What can hang from each mark:
zepag: litak nesog rizir
rizir: beko musan nali zepag
zagi: davik duzut
subo: litak rizir
beko: litak
litak: musan nali subo zepag
lebapu: nesog
bidi: davik duzut
mori: sitop subo
sako: musan
gege: litak rizir
vezon: beko
duzut: bidi zagi
nali: rizir
nesog: zagi zepag
musan: litak rizir

In the rows, 128 means zero.
Known rows, with every way that one mark hangs from another:
zepag[litak nesog]: [113 149 155  86 143 118 160 125 162  84 136 101 191 105 128 140 107 169
 172 128 152  82  90 152 141 114 168 126 106 143 137 145 147 122 119 107
 127  87 110 147  99 114]
zepag[rizir[beko[litak[subo]] nali]]: [111 158  96  87 122  97 176  99 130  78 131 161 117 119 124 164  92 121
 141 144 141 132 129 166 142 137 139 161 124 104 138 142 102  87 153 104
 117  73 142 134 116 118]
gege[litak rizir[musan nali zepag[nesog]]]: [101 152 137 138 152 137 198 117  96  50 200 132  96 109 146 116  77 139
 145 166 136 118 118 160 122 133 143 127 132  57 111 105 111  86 163 114
 196  44 139 124  92 172]
mori[sitop subo[litak[musan zepag]]]: [154 142 191 129 131 196 221  50 140  70 107 170  96 207 136 179 120 107
 102 144 156 122 141 144 114 135 120 168 119 192 115 145  96 204 105 116
 119  84 126 117 146 128]
lebapu[nesog[zagi zepag]]: [118 119 118 197  62 158 169 131 155  93 104 130 104 135 172 134  97 191
  90 117 116 114 112 155 133 160 108 124 110 148  98 117 104 105 114 114
  99  70 125 126 138 102]
zepag[litak[nali[rizir[musan]]] nesog]: [109 138 160  82 174 103 153 128 159  91 157  90 203 110 120 147 124 137
 144 141 145  95 105 167 126 108 178 118 109 150 132 138 144 106 110 111
 143  97 117 132 101 112]
sako[musan[rizir]]: [140 132 153 147  94 116 177 132 144  83 118 155  72 158 113 140  97  95
 162  99 127 152  89 121 124 165 142 155 117 143 128 138 127  93  94 108
 159  88 112 133 149 131]
beko[litak[musan nali subo zepag]]: [109 110 160  82 127 115 198 108 161  93 127 145 123 167 105 154 121 130
  97 157 128 123 177 151 144  80 147 156 106 250 112 142 182 162  91 112
  99 138 175 116 148 127]
mori[sitop subo[rizir[beko]]]: [158 166 149 124 125 199 199  60 141  67 101 174  79 190 149 169  97 118
 140 127 172 135 158 143 111 172  97 191 134 141 123 141  83 162 133 106
 103  57 131  88 118 117]
gege[litak[musan subo] rizir[beko nali]]: [104 135 119  93 134 145 222  99 143  61 171 165  84 144 146 129  85  85
 115 187 120 152 176 178 144 102 125 162 125 128 118 112 143 110 191 106
 158  75 184 105 122 152]
subo[litak[nali] rizir]: [ 91 137 215 131 143 206 153  98 144  90 138 186  49 148 122 167 112  40
 126 114 150 146 179 166 110 168 119 119  99 141 113 144  96 147 103 115
 142 104 161  71 143 130]
zepag[litak[nali]]: [ 99 137 143 103 137 117 167 121 171  88 138 127 165 136 129 157 117  98
 135 126 136 121 138 166 139 115 148 134 106 185 138 139 141 119 120 114
 114 104 133 130 120 114]
lebapu[nesog[zagi]]: [121 128 126 197  72 147 183 127 168  83 122 142 102 139 166 131  89 183
  98 118 124 131 129 144 128 125 114 142 112 155 101 128  99  87 122 107
 108  76 143 137 127 104]
zagi[duzut[bidi]]: [142 155 122 165 103 166 150 135 160  68 168 164  76 140 130 158  95 100
 128 117 126 149 115 154 125 102 136 163 131 146 131 130  77  88 117 100
 140 103 147 155 140 123]
bidi[davik duzut]: [114 133 119 123 120 136 191 123 122  70  69 171  73 147 152 131  60  64
 132 130 157 148 115 168 109 128 132 143  94 231 152 136  73  83 122 109
 122 153 165 118  97 172]
nesog[zagi[davik] zepag[litak[subo]]]: [ 96 120  93 119  83 166 157 141 139 112  92 107 148 158 142 151 123 128
 112 121 114  76  82 151 158 152 118 115 104 160 135 120 119 131 103 108
 104  99 109 120 155 105]
litak[subo]: [126 143 104  83 133 143 195 119 161  78 130 158  84 152 127 146  98  92
 114 117 142 130 141 128 134 100 136 159 119 168 130 135 131 118 106  92
 119  93 144 113 141 122]
musan[litak rizir[beko]]: [139  92 101 126  84 114 173 108 136  86 162 148  77 135 136 145 116 105
 128  79 129 163 116 120 120 133 134 152 141  93 148 134  99 119 176 104
 136 100 133 153 150 131]
nesog[zepag]: [124 138 114 124  82 152 157 123 143  93  95 141  86 145 147 144 107 115
 124 108 126 109  89 152 139 190 124 117 123 140 121 121 116 124  97 119
 107  81 116 116 146 128]
gege[litak]: [120 148 119 137  93 155 191 123 166  67 141 165  71 156 143 133  89 133
 142 130 124 142 108 140 141 108 129 136 123 156 115 130 127 105 138 117
 132  95 146 130 129 153]
musan[litak]: [119 117 115 140  99 125 182 112 158  79 142 149 100 151 133 140 114 103
 126  85 119 143 110 125 122 115 139 140 118 144 141 134  94 130 133 118
 128 107 145 152 162 134]
zagi[duzut]: [130 151 152 169 103 167 157 130 145  80 142 169  77 145 130 154  93 105
 131 115 131 126 130 159 131 113 153 164 126 144 127 127  73  77 105 108
 132 108 147 155 142 134]
beko[litak]: [117 152 145 124  75 124 169 117 168  78 103 153  93 146 132 131 102 181
 157 117 134 126 124 122 140 138 126 153 115 178 127 146 119 119 101 117
 109 109 154 130 122 132]
nali[rizir[beko]]: [142 147 109 109 103 140 161 119 167  85 130 160  86 143 144 142 113  87
 119 124 134 152 107 138 135 160 131 143 146 109 118 134  87  61 135 105
 133  79 151 114 123 128]
duzut[zagi]: [130 144  99  90 100 135 176 122 146  70 130 160  78 164 149 144 107 115
 130 122 124 147 125 155 128 138 115 151 132 181 119 145 101 111 126 109
 125  90 135 112 122 127]
gege[litak[subo zepag[nesog]] rizir[beko musan]]: [115 133 123 113 161 152 216 115 120  67 170 128  99 126 139 125  84 140
 130 171 141 118 141 156 149  81 144 156 136 123 103 108 158 121 167  94
 172  85 161 119 111 157]
subo[litak[musan zepag[nesog[zagi]]]]: [109 114 209 123 117 171 190 100 140  94 128 155 108 154 115 156 126  97
 100 137 135 104 117 154 138 123 147 105 104 172 104 142 127 159 103 115
 135 108 134 138 148 132]
zepag[litak[nali[rizir[beko musan]]] nesog[zagi[davik]]]: [ 99 134 143 102 146 111 158 140 154 104 145  90 211 121 120 145 129 142
 133 144 134  81  99 172 137 104 164 115 109 140 133 132 132  89 118 107
 141  99 116 140 105 100]
zepag[litak nesog rizir[musan]]: [110 155 152  79 180  91 154 114 125  88 153  78 223  97 116 159 105 155
 171 139 160  75  61 151 139 113 189 123 113 117 141 150 127 106 128 102
 144  88  85 164  94 112]
litak[zepag]: [130 127 124 128 115 143 178 117 139  87 123 143  96 152 132 151  99 109
 118 122 144 122 111 148 143 119 145 149 132 169 109 136 133 127 100 106
 113  97 149 135 143 135]
gege[litak[musan] rizir[beko nali zepag]]: [104 142 133 128 114 142 218 103 123  56 186 174  88 126 150 127  82  89
 124 182 123 141 156 178 145 142 121 130 135  82 107 108 131  94 204 116
 161  50 163 117 106 167]
sako[musan[litak rizir[beko nali zepag[nesog]]]]: [126 112 141 144 107  94 191 126 114  74 166 161 103 122 102 141 108 111
 155  98 122 138  92 131 118 160 151 136 116  71 137 127 116  95 141 110
 176  56  97 159 144 135]
bidi[davik]: [123 143 116 131 108 121 173 117 136  75  94 166  68 160 146 121  75 117
 133 123 141 131 111 155 119 131 139 154 110 205 145 135 105  81 112 111
 134 115 147 114 111 149]
sako[musan]: [125 153 157 153  97 122 189 133 160  79 105 169  90 161 110 138  97  95
 158 107 122 137  93 130 134 158 140 146 107 164 122 135 125  91  84 113
 151  82 117 139 147 130]
vezon[beko[litak[nali zepag]]]: [ 98 134 127 156  68 105 188 122 151  86  89 154 105 134 116 128 110 149
 131 140 124 147 128 132 146 108 127 114 116 167 122 135 162 122  90 129
 114  99 174 120 139 127]
mori[sitop subo[litak rizir[zepag[nesog]]]]: [147 163 197 133 149 224 196  58 123  62 119 175  79 173 139 175 104 118
 139 127 179 112 149 138 100 175 107 154 117 119 115 144  79 194 116 112
 126  53 115  81 123 130]
sako[musan[litak[zepag[nesog[zagi[davik]] rizir]]]]: [119 121 141 169 111 110 188 135 137  92 116 137 130 159  99 147 107 105
 151 104 111 118  70 137 134 121 160 141 101 155 127 134 126 122  94 116
 156 107 123 158 178 129]
mori[subo[rizir[musan]]]: [132 155 167 129 141 189 179  84 126  71 126 149  81 172 138 150  94  98
 139 116 173 130 125 123 106 145 111 158 128 117 130 139  91 135  88  97
 141  68 128  93 112 135]
nesog[zagi[duzut[bidi]] zepag[litak rizir[beko musan]]]: [105 121  97 153  92 160 132 133 114 102 121 104 167 126 137 175 129 137
 116 126 112  98  68 165 159 163 116 116 121 128 131 115  73 106 162 111
 106  84  81 156 136  97]
nali[rizir[beko[litak]]]: [138 147 118 108  92 133 157 118 171  84 123 157  90 141 142 137 117 125
 129 128 133 148 111 131 140 160 126 147 141 122 118 139  91  71 132 109
 127  89 159 114 120 129]

Rows:
[116 148 154  60 154  89 171 104 150  95 140 108 231 101 115 165 108 129
 160 159 153  84  90 176 158 115 181 120 114 131 135 152 160 117 164 104
 115  92 103 160 100 105] | zepag[litak[musan] nesog rizir[beko]]
[123 130 148 131 106 105 184 128 119  74 154 165 105 123 108 147 102 103
 158 116 133 136  99 137 132 177 142 141 119  86 131 131 124  77 134 104
 167  46  91 148 122 130] | sako[musan[rizir[beko nali zepag[litak]]]]
[121 122 140 122 154 112 178 127 145  97 131 126 131 137 114 156 106 105
 109 138 141 109 140 191 127  93 168 133 120 187 106 128 174 135  84 113
 115 112 153 118 138 125] | litak[nali zepag[nesog]]
[122 104 137  50 196  97 214 105 138 106 152 133 169 147  88 182 115  49
  67 181 142 108 175 200 142  50 184 140 116 215 105 133 216 156 117  95
 103 125 154 114 154 111] | litak[musan nali subo zepag[nesog rizir[beko]]]
[106 115 152 203  82 162 161 137 153 104 139 126 146 141 157 151 104 169
  81 142 108  94 128 187 136 124 137 128 100 165 107 116 107 101 106 112
 117 101 134 147 148  98] | lebapu[nesog[zagi[davik duzut] zepag[litak[musan nali]]]]
[102 136 143  79 149  88 179 100 159  99 143 136 204 131 117 183 118  58
 122 157 136 123 139 189 156 117 161 129 114 174 136 146 154 116 167 112
 102 108 126 141 121 105] | zepag[litak[musan nali] rizir[beko]]
[124 141 196 141 146 223 177  75 127  76 114 164  68 170 135 166 102  84
 133 122 173 126 138 139 113 141 108 144 114 125 121 146 100 182  85 103
 136  82 149  79 134 141] | mori[subo[litak[zepag] rizir]]
[111 149 119  93 157  75 179 101 100  80 176 126 163  93 111 153 101 139
 143 135 145 100  84 170 120 126 176 131 127  50 141 133  92  73 155 102
 162  58  98 176 103 118] | zepag[nesog rizir[beko musan[litak] nali]]
[113 152 157 114  97 174 157 105 148  83 122 176  67 134 134 143  93 123
 160 116 157 137 155 141 137 179 109 153 126 119 117 144 106 106 140 104
 111  81 156  97 110 125] | subo[rizir[beko[litak]]]
[109 104 151  54 159 115 184 110 163  94 163 121 168 151 115 166 127  67
 103 144 137 131 161 155 136  88 158 145 108 209 140 143 171 145 130 101
 118 118 134 121 134 110] | zepag[litak[musan[rizir] nali subo]]
[106 122 139  88 132 174 206 114 139  71 171 160  95 154 123 140  96 113
 115 161 131 126 141 145 137  98 131 127 112 151 107 128 145 125 155 108
 131  80 144 106 130 145] | gege[litak[musan subo[rizir[nali zepag[nesog[zagi]]]]]]
[ 93 140 172 107 147 164 168 116 103  85 178 148 137 103 118 149 108 115
 139 124 169  97 140 146 132 174 129 107 126  73 111 128 110  89 158  96
 138  44  96 117  82 120] | subo[rizir[beko musan zepag[litak[nali] nesog[zagi]]]]
[112 125  78 145  61 147 154 127 126 110  59 126 116 145 149 158 114 121
 115 112 115 106  79 160 157 196 101 109 124 131 118 118  99 111 143 121
  77  79 101 114 149 108] | nesog[zagi zepag[rizir[beko]]]
[139 142 130  83 120 129 175 121 151  80 154 155 118 118 126 139 117 129
 118 144 142 118 114 128 140 151 142 121 139  96 109 134 121  81 140 102
 134  68 136 113 110 134] | nali[rizir[beko[litak[musan subo]] zepag[nesog]]]
[ 82 122 221 115 164 209 158  82  82  81 183 168  61 135 116 165 115  80
 116 132 162 123 142 155 111 174 135 128 110  89 109 142  61 130 106 105
 179  65 137 115 124 140] | subo[litak[zepag] rizir[musan nali]]
[123 131 107 117 139 121 168 105 115  88 132 134 115 139 127 168  92  96
 121 138 145 125 103 169 140 123 157 153 131 138 117 141 118 117 112 108
 117  88 149 135 142 131] | litak[zepag[rizir[nali]]]
[106 109 168  71 127 146 180 104 135  91 125 129 127 149 109 145 113 173
 124 159 143 104 152 140 143 106 140 156 105 199 111 146 155 160 105 107
 104 111 164 112 133 124] | beko[litak[musan subo[rizir[nali]] zepag[nesog[zagi]]]]
[ 81 143 148  97 157 108 185 124  71  70 220 115 187  90 112 139 114 158
 124 145 151  61  81 148 122 140 165  98 118  39 133 121  84  58 132  98
 182  16  63 181  73 126] | rizir[musan nali zepag[litak nesog[zagi[davik]]]]
[141 138 210 124 149 215 211  44 132  77 117 186  87 200 130 190 121  75
 101 151 166 132 188 169 109 154 107 167 118 177 108 143 102 205 125 114
 113  80 141  85 138 120] | mori[sitop subo[litak[musan nali zepag] rizir[beko]]]
[118 134 127 122 136 114 177 131 140  90 158 147 121 133 121 147 124  80
  91 131 131 130 135 161 120 140 141 110 135 121 110 118 113  64 126 110
 140  75 125 115 113 123] | litak[nali[rizir[beko musan zepag[nesog[zagi]]]]]
[140 161 169 108 169 185 196  60  99  58 152 143 126 163 137 169 103 140
 141 142 181 105 137 141  97 169 121 171 126 103 127 137  73 156 127 106
 135  27  98 106  96 123] | mori[sitop subo[rizir[musan nali zepag[litak nesog]]]]
[119 162 146 110 125 115 210 122  97  69 195 168 129  88 113 132 103 146
 123 123 163  78 101 131 136 155 150  97 145  39 111 117 113  51 155  88
 162  21  63 176  68 134] | rizir[beko musan zepag[nesog]]
[135 149 127 133  98 143 156 137 142  86 149 154 112 118 130 140 112 143
 129 137 136 107  99 138 140 151 140 124 141  73 112 129  88  56 133 104
 140  77 139 127 114 134] | nali[rizir[beko[litak] zepag[nesog[zagi[davik duzut]]]]]
[111 118 208 122 117 175 193  93 143  89 138 174  86 163 117 162 124  70
  94 136 136 121 128 151 138 128 144 115 109 177 106 145 120 157 101 114
 139 110 143 138 154 139] | subo[litak[musan zepag]]
[104 141 144 141  47 109 195 114 161  81  90 163 103 142 119 118 110 148
 137 140 122 148 114 112 148 123 123 110 117 160 127 141 148 112 102 129
 119  92 162 133 134 127] | vezon[beko[litak[musan]]]
[158 154 174 112 130 191 201  57 137  72 102 159 105 186 138 168 103 151
 141 146 174 117 156 147 116 157 110 188 129 163 114 145 108 184 127 109
  99  70 135  95 116 118] | mori[sitop subo[rizir[beko[litak[musan zepag[nesog]]]]]]
[112 138 154  83 168 106 150 130 171  92 143  93 199 110 124 149 121 133
 149 140 142  99 111 173 129 108 174 120 107 157 132 140 152 114 111 113
 132 101 129 122 108 112] | zepag[litak[nali[rizir]] nesog]
[122 149 138 142 138 120 156 128 109  94 129 103 155 122 116 155  97 149
 143 128 141  89  71 153 129 114 169 132 123 112 124 132  84  76 118 106
 135  96  99 160 120 115] | zepag[nesog[zagi[duzut]] rizir[musan]]
[152 161 158 123 144 202 193  65 129  63 118 157 106 179 147 173  99 119
 144 129 177 120 146 133 109 170 105 175 127 140 123 143  88 177 129 109
 106  51 118  86 117 124] | mori[sitop subo[rizir[zepag[litak]]]]
[108 128 160  79 115 111 198 110 176  88 125 157 114 165 109 146 119 125
 107 148 125 131 180 144 136  93 138 152 103 238 124 142 165 144  96 114
 104 132 168 113 140 123] | beko[litak[musan nali subo]]
[135 114 145 153  99 102 191 131 128  79 151 160 100 128 103 139 108 111
 158  89 123 137  88 119 125 157 149 132 118  92 132 129 129 105 137 108
 166  71  95 155 150 136] | sako[musan[litak rizir[beko zepag[nesog]]]]
[108 119 144 130  67  99 188 111 132  85 110 140 115 127 113 123 110 167
 135 153 129 139 106 126 142 116 139 116 121 137 125 141 160 121 102 125
 128  86 161 137 131 128] | vezon[beko[litak[musan[rizir[nali]] zepag[nesog]]]]
[116 129 101  98 121 136 191 125 111  64  76 173  67 155 160 135  67  70
 129 139 146 156 122 180 106 127 119 148  99 252 148 142  67  93 135 109
 125 154 162 105  91 169] | bidi[davik duzut[zagi]]
[101 149 143 100 122 109 219 117 110  69 191 184 116 107 106 141 115 144
 104 133 152 101 154 125 142 137 132 116 134  96 114 118 125  74 152  91
 146  47  92 155  83 132] | rizir[beko[litak[nali subo]] musan zepag]
[107 138 149  90 131 106 205 111 126  83 161 154 127 124 104 141 120 168
 111 142 148 101 149 144 142 105 148 144 127 147 117 126 137  93 127  92
 142  84 118 160  94 120] | rizir[beko[litak[nali subo zepag[nesog]]] musan]
[124 118 124  75 124 140 216 113 139  68 189 164  90 141 123 141  97 119
 113 160 131 134 133 145 137  89 144 134 126 131 117 127 159 114 167 100
 144  78 132 130 123 148] | gege[litak[musan[rizir[beko nali zepag[nesog]]] subo]]
[ 96 123  92 131  71 131 155 118 101 104  87 121 127 137 140 154 122 153
 112 126 113  99  79 159 149 200 106 113 121 112 124 115  78  96 143 121
  99  64  92 133 130 109] | nesog[zagi zepag[rizir[beko[litak] musan nali]]]
[142 173 118 173  99 166 151 146 158  78 189 172  72 155 124 158  84  79
 129 127 124 127 101 166 124  83 154 169 132 123 141 132  75  71  81  88
 173 123 161 167 153 124] | zagi[davik duzut[bidi]]
[106 121 133  96 147 103 180 120 137  95 116 114 146 138 104 156 114 174
 122 148 137 103 146 150 140  78 152 151 107 208 116 139 164 148  94 108
 105 128 154 116 134 118] | beko[litak[nali subo zepag[nesog[zagi] rizir[musan]]]]
